Each row was made from one walk, in order. Every step used is in the known rows, and no mark comes twice. Write each row's walk.
Known rows:
kasi > sidag > mapem > foduke > fakas > nevaba: [ -3  10  -8 -24 -15   0  19  13  -3   7   3  14 -14  11  23   2   4   6
  32  11  16  -7   7 -16   7   0  -6  -8  -7 -27 -16 -15  14   9   9 -25
 -23   9   3   2  11  24  19   7]
kasi > sidag: [  2  11   4 -28  -8  -5   1  18   0 -13  19  15   4   7  20  -9   0  18
   5  14  23  -1  -2   4  -4  -6  -2   0  -2  -6  -1 -18  19  20  -4 -32
 -17   0  -6   5  21   4   7  12]
nevaba > lefa > pepen > foduke > fakas: [ 10   8  -5 -30 -28 -11  10  17 -14  -2  13  13   1  -3   7   3  -2  10
  30  17  20   7   2 -18   7  -9  -2 -11  -6  -3   5 -12  21   4   6 -39
 -11  17   0  20  12  12   3   6]
kasi > sidag > mapem > sedu > pepen: [-29  10  -3 -28  -3  -1   4   6 -13 -21  11  12  -6   6  20 -13   3  40
  -5  10  15  -2  -3   5  -9  -6  -6   1  -1  -2   3 -19  18  22   5 -37
 -17   3   1   3   4  16  12  18]
lefa > pepen > foduke > fakas > nevaba: [ 26   5  -9 -20 -20  -9  10   4 -16  16  -2  12  -5   5  14  10   3  18
  42  33  18   1  -3 -17   7   2  -9  -7 -10  -4  -2 -15  17  -5  13 -30
 -17  23  -3  21  18  17   5   5]
lefa > pepen > foduke: [  3   7  -4 -23  -5  -2   3   9 -19  -6  17  12   3   2  10  -5   2  25
  16  30  22   5  -5   0   0  -1  -3  -5 -10   5  12 -21  18  13   8 -34
 -11  15  -4  16  16   6   4   6]
lave > fakas > nevaba: [ 24   6  -7 -14 -11  -8   5  11  -4   2  -9   9  -4   6  19   0  -7  31
  26  26  21   2   4  11   0   1  -7  -6   2 -12 -10  -9  19 -12   7 -22
 -21   3 -11  14  17  11   3  14]
lave > pepen > lefa: [ -7  15  -2 -27 -11 -12 -12  -5  -5 -11  -1  11   7   1  21 -12   3  11
  -5   8  20  -6  -5  14  -8 -13  -4  -8  -7  17   6 -10  15   4   4 -30
 -11   6  -8   8  10   7  -1  15]
sedu > pepen > lave > fakas: [ -6  -2  -3 -19   0  -5   4  -5  -8  22  -3   5  12  -1  20  -4 -28  32
  10  19  13  -1 -10   5 -12  -4 -12   1   7  -5   5  -6  22  15  15 -26
 -17  10   0  13  11   0   3  15]
nevaba > fakas > foduke > pepen: [ -8   5  -4 -27  -2   8   8   3   1 -18   5   6  -1   3  24  -2  -3   5
  11  17  18   0  -1   2   4   0  -2 -11   3 -12 -12 -15  12   3  34 -29
 -20   3  -6   8  -3  16  -3   2]
sedu > pepen > foduke: [-18   0  -2 -25  -3  -7   0   2 -17  -4  10  11   9  -6  20  -5 -15  21
   8  23  16  -3 -12   8  -1   0  -6  -3  -4   9  13 -18  20   6   3 -35
 -13   7   2  14  11   0   5  11]
kasi > sidag > mapem > sedu: [ -3  13  -6 -24   4   3   1  19  -6 -36  18  14  -9  14  16 -14  11  32
   4  12  20   4   2   3  -3  -9   0   2   0  -9   3 -20  13  17   1 -33
 -18   2  -5   3   8  21   9  16]
fakas > foduke: [ -1  -4  -5 -21  -8   1  -4  13  -2 -20   8   9   8   4  20  -4   8   6
  20  23  22  -1   1   3  -3   1   2  -3  -2  -9  -8 -16  24  -9  12 -28
 -17   7   1   8   1  12   2   6]
lave > fakas > foduke: [  5  -4  -4 -19  -3   0   1  14   4  -6   1   2   6   8  20   0  -2  15
  21  25  24  -1   4   1   2   4   4  -8   4 -10  -8 -10  24  -8  15 -24
 -23   1  -2  15   1  13   2  10]
lefa > pepen: [  5   8  -2 -24 -23  -3   4  12 -10   0   9  11   3  -1  10  -4  13  25
  16  23  24   6  -3  12  -9  -5  -4  -7  -3  -5  -1 -14  19  11  12 -33
 -12  15  -8  10  15  10   3   9]
mapem > sedu > pepen: [-17   8  -2 -27 -21  -6  -1  -3 -11 -13  -6   7   0  -1  21  -5   3  37
  10  18  15   3 -11   9 -12  -3  -4   3  -4   3   4 -13  21   4   7 -26
  -7   4   1  12   1  12  -1  20]
debez > lave: [ 12   3  -2 -17 -23  -4  -6  13   2  -2   5  11   9   4  17  -5  12  27
  17  22  23   9  -2  13  -8   1  -2   3   3  -3  -5 -20  20  -1   1 -23
  -8   8 -11   9  11   1  -6  13]
rezed > nevaba > lefa > pepen > lave: [ 15  -6  -6 -13 -16 -13   8  16 -16   9  11  19  13  -1   1 -12  11  17
   9  13  19  10   0 -11 -12  -9 -16   1  -9 -21   1  -4  25  19   3 -38
  -9  28  -6  11  21  21  -1   3]
rezed > nevaba > fakas: [  8   2   9 -18  -5  -7   9  22   8  -3   1  12   3   2  17   1   2   8
  20  19  25  11   0  -2   1   0  -9  -2  -3 -20  -6  -9  12   2   6 -26
 -21   8 -12   7  11  19  -6   9]
rezed > nevaba > lefa > pepen > lave > fakas: [ 21  -6  -4 -13 -10 -13  14  15 -13  16   5  12  11   3   2  -7   0  29
  10  15  20  10   3 -13 -10  -8 -15  -4  -4 -20   0   0  25  20   8 -34
 -15  23  -9  16  19  21   1   7]
nevaba > lefa > pepen > lave > fakas: [ 17   1 -11 -18 -13  -7  12  12 -12  15   8  11   9   0   6  -7 -11  29
  10  16  16   7   3  -6  -8 -10  -9  -6   0 -14   4  -4  25  22  15 -34
 -12  18  -7  20  17  10   5  11]
sidag > mapem > sedu > pepen > lave: [-19  -1 -14 -18   2   1  -1  -4 -20 -15  -1   9   4   0  17 -13  -4  36
   7  19   5   1  -8   4 -13  -7  -9   7   2  -6   8 -12  17  15  12 -31
 -15  18   5   3  -3  17   0  15]
rezed > nevaba > fakas > foduke: [  0  -6   4 -16  -1  -2   6  19   8  -1   0   9   7   8  18   4  12  -1
  17  19  25   7   4 -16   2   9  -5  -2  -2 -28 -10 -10  18  -7  17 -26
 -25  11  -5  10  -1  24  -4   3]
debez > lave > pepen > foduke: [  5   9  -9 -28 -12  -5  -9  -4  -6 -11   7  11  10  13  22 -12   3  18
   8  22  16   4  -6   0  -5   1  -4  -2   3  18  10 -28  15   7  -1 -27
  -4   7 -10  20  15  -3  -5   8]
fakas > nevaba > lefa > pepen > foduke: [ 23   2 -16 -18 -20 -13   8  12 -26  -8  11  21  -4   2   6  -5   6  22
  18  27  18   5   3  -2   2  -3  -9  -6 -10 -11   1 -15  22   0   5 -40
  -9  20  -8  24  21  13   9   5]
sidag > mapem > sedu: [ -2  10 -11 -19  -4   1  -2  14  -9 -38   7   9  -6   4  16 -11  11  29
  15  20  17   7   2  13  -4  -7   0   1  -1  -9   2 -15  12   0   6 -25
 -13   8  -4   4  -1  21   1  14]
debez > lave > pepen: [  4  12  -6 -28 -26  -5  -8  -3   1  -6  -1  10   7   9  22 -11  14  19
  10  16  18   4   0  12 -14  -2  -5  -4   7  10  -2 -22  18   7  -1 -25
  -5   6 -14  13  13  -1  -6  10]
sedu > pepen: [-20   1   2 -26 -18  -8   1   2  -9  -2   1  12   6  -8  20  -4  -2  24
   7  19  18   0  -9  19 -10  -2  -7  -3  -3  -2  -2 -10  22   4   5 -34
 -12   6  -2   7   9   0   0  15]
sidag > kasi: [ -2   6  -9 -28  -5  -2  -3  15   9 -29   4  13   6   0  19  -1  10  16
   5  18  29   3  -3   6  -7  -9  -4  -3   5 -12  -3 -11  17   2   2 -38
 -15   9  -7   4  13  -1  -2  10]

Write each row's walk:
[ 10   7  -1 -27 -11  -7   2  13   0  -8   9  10   3  -1  21   4 -14   4
  37  25  17   1  -5  -8  12  -4  -2  -4  -2   3   5 -17  16  -1   1 -24
 -16   7   3  11   9   5   0   8]
pepen > foduke > fakas
[ -3   3   0 -22  -5   5   4  15   5  -7   2   8   3   6  21   3   1   1
  16  22  20   4   4  -4   5   5   3  -4   3 -19  -7 -12  17  -6  23 -28
 -22   4  -3  11  -4  13   0   7]
nevaba > fakas > foduke
[ -4   5 -15 -19  -9  -5   5  -4 -21  -8 -11   9 -12   3  22   3  -6  32
  34  26   7   0  -4 -10   6   1  -9  -2  -3  -4   1 -13  14 -12   7 -28
 -18  15   6  14  -1  25   6  14]
sidag > mapem > sedu > pepen > foduke > fakas > nevaba
[ 27  -1 -18 -12 -21 -10   7   9 -24   8   1  21   2   5   5  -7   8  23
  19  23  12   5   3  -8 -10  -7 -15   0  -7 -21  -4  -6  25   8  12 -35
  -9  30  -5  17  24  14   5   7]
fakas > nevaba > lefa > pepen > lave
[ 19   5  -9 -16 -26 -14   2  19 -11 -18   0  21  -5  -1  14  -7   7  15
  21  17  17   5   8  12  -1  -5  -8  -3  -3 -19 -10  -8  25 -14  -1 -33
  -9   9 -10  15  19  10   3  11]
fakas > nevaba > lefa
[ 26   5 -11 -22 -25 -16   6  16 -10  -5  -1  19  -4   0  16   4 -12   0
  39  23  14   3   6 -16  14  -4  -7  -5  -5 -12  -5 -11  22 -17  -3 -32
 -14  12  -1  20  16  13   3   8]
pepen > foduke > fakas > nevaba > lefa
[-26   9  -4 -25  -1   5  13  19  -5 -17  22  13  -7   8  19 -10   6  11
   3  10  21  -5   3   3   1  -4  -1  -7  -9 -18  -2 -20  15  29   9 -30
 -17   1   0   0  11  15  20   7]
kasi > sidag > mapem > foduke
[ 26   4 -11 -17 -27 -12  13  15 -16   9  -8  14  -8   3   6   0   4  36
  24  20  21   6  10   4  -4  -3  -9 -12   0 -19 -11  -3  26  -2   9 -35
 -13  13 -13  24  20  15   8  12]
lave > fakas > nevaba > lefa > pepen
[  0  -4  -9 -20   9  10   7  -2  -1  -9   8   7   8   7  24  -7 -15   4
  15  18  11   0  -6 -11   0  -4  -7  -3   5 -15  -7 -12  13  13  38 -26
 -22  13  -2   8   1  14  -3   1]
nevaba > fakas > foduke > pepen > lave
[-13   4   3 -29 -15  -8   5   1  -8  10   4   8   6  -6  23   5 -20  10
  26  23  14  -3 -10  -5   4  -1  -6  -6  -1   6   4 -14  20   3   4 -30
 -16   9   7  14   9   2   2  12]
sedu > pepen > foduke > fakas
[  9   2 -20 -16 -17  -4  17  -3 -16   5  -2   9  -3   4  18  -8 -18  22
  20   9  10  -5   2   2   1 -11 -15  -9 -10 -18  -9  -3  21  16  19 -19
 -10   8  -6  17  18  16  10   5]
mapem > foduke > pepen > lave > fakas > nevaba > lefa
[ -3   0  -8 -24  -2   4   7   1   0 -17   4  -1   1   4  23  -5 -10  16
  14  18  22  -7  -1   7   0  -3  -1 -15   4  -6 -13 -13  19  -1  19 -23
 -22   0  -6  11   4  18   0   6]
lave > fakas > foduke > pepen
[ -8   1  -8 -25  -9   3  -2  -1  -5 -27  11   7   4   2  22 -10   5  10
  13  16  21  -6  -2  11  -1  -3  -2  -8   0  -8 -12 -16  19  -1  19 -29
 -17   6  -2   4   5  17  -1   2]
fakas > foduke > pepen
[ 26   1 -17 -12   1  -4   8  -7 -11   5  -3   8   1   7  21  -9 -23  30
  23  22  12  -2  -6   6  -5  -9 -17  -4   3 -14  -8  -8  15   8  14 -21
 -20  13  -9  10  22  12   0   8]
foduke > pepen > lave > fakas > nevaba
[-30   9  -1 -20   7  -5  -6  -1 -16 -12   7  14  -4   5  19 -13   1  42
 -13   0  19  -8  -8   4  -4  -8  -4   0  -9   3   6 -12  15  19   9 -39
 -21   5   1   2   0  23  12  26]
kasi > sidag > mapem > sedu > pepen > lefa
[ 21  14 -12 -32 -29 -18   4   2 -10 -11  -5  16  -2   8  21  -2  -9  -7
  33  15   8  -3   7 -17   6  -8  -9 -11  -1   2  -1 -10  22 -11  -8 -33
  -8  11  -4  22  18   7   2   9]
lave > pepen > foduke > fakas > nevaba > lefa
[ 11   8  -1 -28 -20  -3   6   8 -10   9  11   9   2   2  13   6  -3  14
  33  29  20   2  -6 -13   6  -3  -3  -8  -8   3   6 -17  16  10  10 -32
 -15  18   1  16  11  12   2   6]
lefa > pepen > foduke > fakas
[ 18   4 -16 -20 -39  -6  19   4 -18  33  -7  15  -3   3  11   5   8   9
  37  15  10   1   3 -25  -2  -5 -14  -4 -18 -25  -7  -2  23  13  20 -26
  -8  28   3  18  15  18  11   3]
mapem > foduke > fakas > nevaba > lefa > pepen > lave
[  4  17  -2 -38 -18  -8   0  -2  -2  -8   6   8   6   5  25  -3 -12  -4
  29  19  13  -3  -4 -11   3  -6  -4  -9  -1  14  12 -17  16   5  -3 -26
 -12   9   0  13  11   2  -2   7]
lave > pepen > foduke > fakas
[ 12  12  -6 -33 -24  -8  -4  -5   1   6   1   8   8  10  25  -3  -2   6
  30  20  13   3  -4 -14   1  -2  -3  -4   4  16   4 -24  16   2  -4 -23
  -8   9  -6  18  11  -1  -7   9]
debez > lave > pepen > foduke > fakas
[ 27  10 -12 -23 -27 -11  -3  -9  -5  12  -9  11   1  16  25   2   5   9
  38  26  12   2   0 -15   1   4  -8  -3   1  11  -5 -22  16 -10  -2 -24
  -9  14  -8  22  15   6  -4   8]
debez > lave > pepen > foduke > fakas > nevaba
[ -3  14  -6 -34  -3  -7  -4  -2 -10 -23  11  12   5   6  23 -13 -10   4
   7  22  15  -2  -4   5  -2  -7  -4  -6  -3  18  17 -21  15  10  -5 -30
  -9   4  -6  16  16  -2   0   7]
lave > pepen > foduke
[ 34  -1 -14 -11 -35 -12   8  10 -12  26 -10  12  -4   8   5   0  16  47
  24  23  22  12  10   2  -7   2  -9  -8   4 -19 -17 -12  25  -4   7 -29
 -10  16 -18  27  17  14   3  14]
debez > lave > fakas > nevaba > lefa > pepen
[ 29   9 -10 -23 -46 -14  13  16 -12  14  -7  17  -8  -1  10   6  13  16
  38  17  16   5   9  -5  -1  -5 -10 -11  -5 -22 -17  -3  24 -11   8 -34
 -12  22  -6  16  18  20   4   9]
foduke > fakas > nevaba > lefa > pepen
[ 11 -12  -9 -15   9   3   1   4   0   5   1   4  14  10  19  -5 -15  16
  19  27  16   0  -1 -16  -3   1  -1   0   4 -14  -1  -9  24   3  22 -20
 -24  11   4  13   4  12   1   8]
pepen > lave > fakas > foduke
[ 32  -3 -13  -7   0  -8   5   5  -7  11  -6  11   5   9  19  -5 -18  25
  26  28  12   2  -1   0  -4  -2 -12   3   4 -19  -5  -6  19   1   9 -19
 -20  16  -5  14  18   7   3  11]
pepen > lave > fakas > nevaba
[ 14  -1  -1 -24 -26 -18  11  20  -8   1  11  14   5  -1   4   3   6   7
  29  16  22   8   2 -24   6  -4 -10  -8 -12  -8   3 -10  23   6  -3 -39
 -14  22  -4  16  17  25   0   2]
rezed > nevaba > lefa > pepen > foduke > fakas
[ 27   1 -18 -13  -8 -10  11  -1 -14  -1  -2  12   0   3  16 -10 -22  22
  17  13   9   0   2   5  -4 -14 -18  -6   5 -18  -9  -3  19   6  10 -26
 -14  12 -10  14  22  13   2   8]
foduke > pepen > lave > fakas > nevaba > lefa
[ 17   0  -6 -15  -4   0   8   4 -11  20   2   6  11   5   9  -4 -10  35
  15  25  18   5  -5  -4 -10  -6  -8  -3  -1  -6   6  -9  20  23  22 -29
 -18  20  -5  15  15   9   3  10]
lefa > pepen > lave > fakas
[ 34  -1 -13  -8  -6  -3  11   0 -17  31  -7   9   2  10  11   0  -6  39
  25  32  15   3  -2  -4 -10  -1 -14   0   0 -15  -3  -8  21  12  21 -25
 -19  24  -8  17  20  13   6  11]
lefa > pepen > lave > fakas > nevaba
[ 32   0 -13  -8 -27 -13   4  16  -3   9 -10  13  -2   8  14  -2   4  37
  24  20  19   9  10   6  -3   2  -8  -4   7 -22 -17 -11  25 -14  -1 -25
 -10   5 -15  23  17  10  -1  16]
debez > lave > fakas > nevaba > lefa
[ 12   4  -9 -20   3   0   6  -1  -5  -3   7   4   6   4  20 -13 -26  27
  14  17  15  -3  -8  10  -5 -12 -12  -6   4  -3   0 -10  14  20  16 -22
 -18   8  -6   7  17   8  -3  10]
foduke > pepen > lave > fakas
[ 10  -9 -12 -16   3   5   8   0  -9  16   4   2  11   9  11  -2   0  27
  18  28  18   1  -1 -18  -8   0  -3  -4   0 -10  -2  -9  23  15  29 -26
 -22  24   1  17   4  14   5   6]
lefa > pepen > lave > fakas > foduke
[ 30   9 -15 -25 -36 -17   0   0  -7   4  -7  15   1  12  20  -1   0   5
  34  16  10   4   8 -23   3  -1  -8  -6   4   4  -5 -17  22 -10  -9 -28
  -6  12  -8  26  18   4  -3   8]
debez > lave > pepen > foduke > fakas > nevaba > lefa
[ 17 -17  -8  -9  -5  -7  12  13  -8  18   5   9  15   9   2  -3   3  20
  10  16  20   5   7 -28  -8   0 -10  -5  -3 -20  -6  -2  31  11  16 -33
 -19  28  -2  17   9  27   3   1]
rezed > nevaba > lefa > pepen > lave > fakas > foduke
[ -9   3  -1 -19   5   3  -1  -3   2 -11   2   6   3   3  23  -3  -7   7
   2  11  23  -7  -5   2   7  -6  -1 -12  -5  -7 -11  -8  10   1  35 -29
 -24   5  -5   8  -3  22  -1  11]
nevaba > fakas > foduke > pepen > lefa
[ 13 -11 -13 -16  -7  -1   9   7 -14  10   6   8  11   7   6  -4  -4  21
  10  18  16   4   7 -21  -7  -4  -4  -6   1 -21  -3  -6  30  11  24 -34
 -17  20   2  22   4  14   7   5]
nevaba > lefa > pepen > lave > fakas > foduke
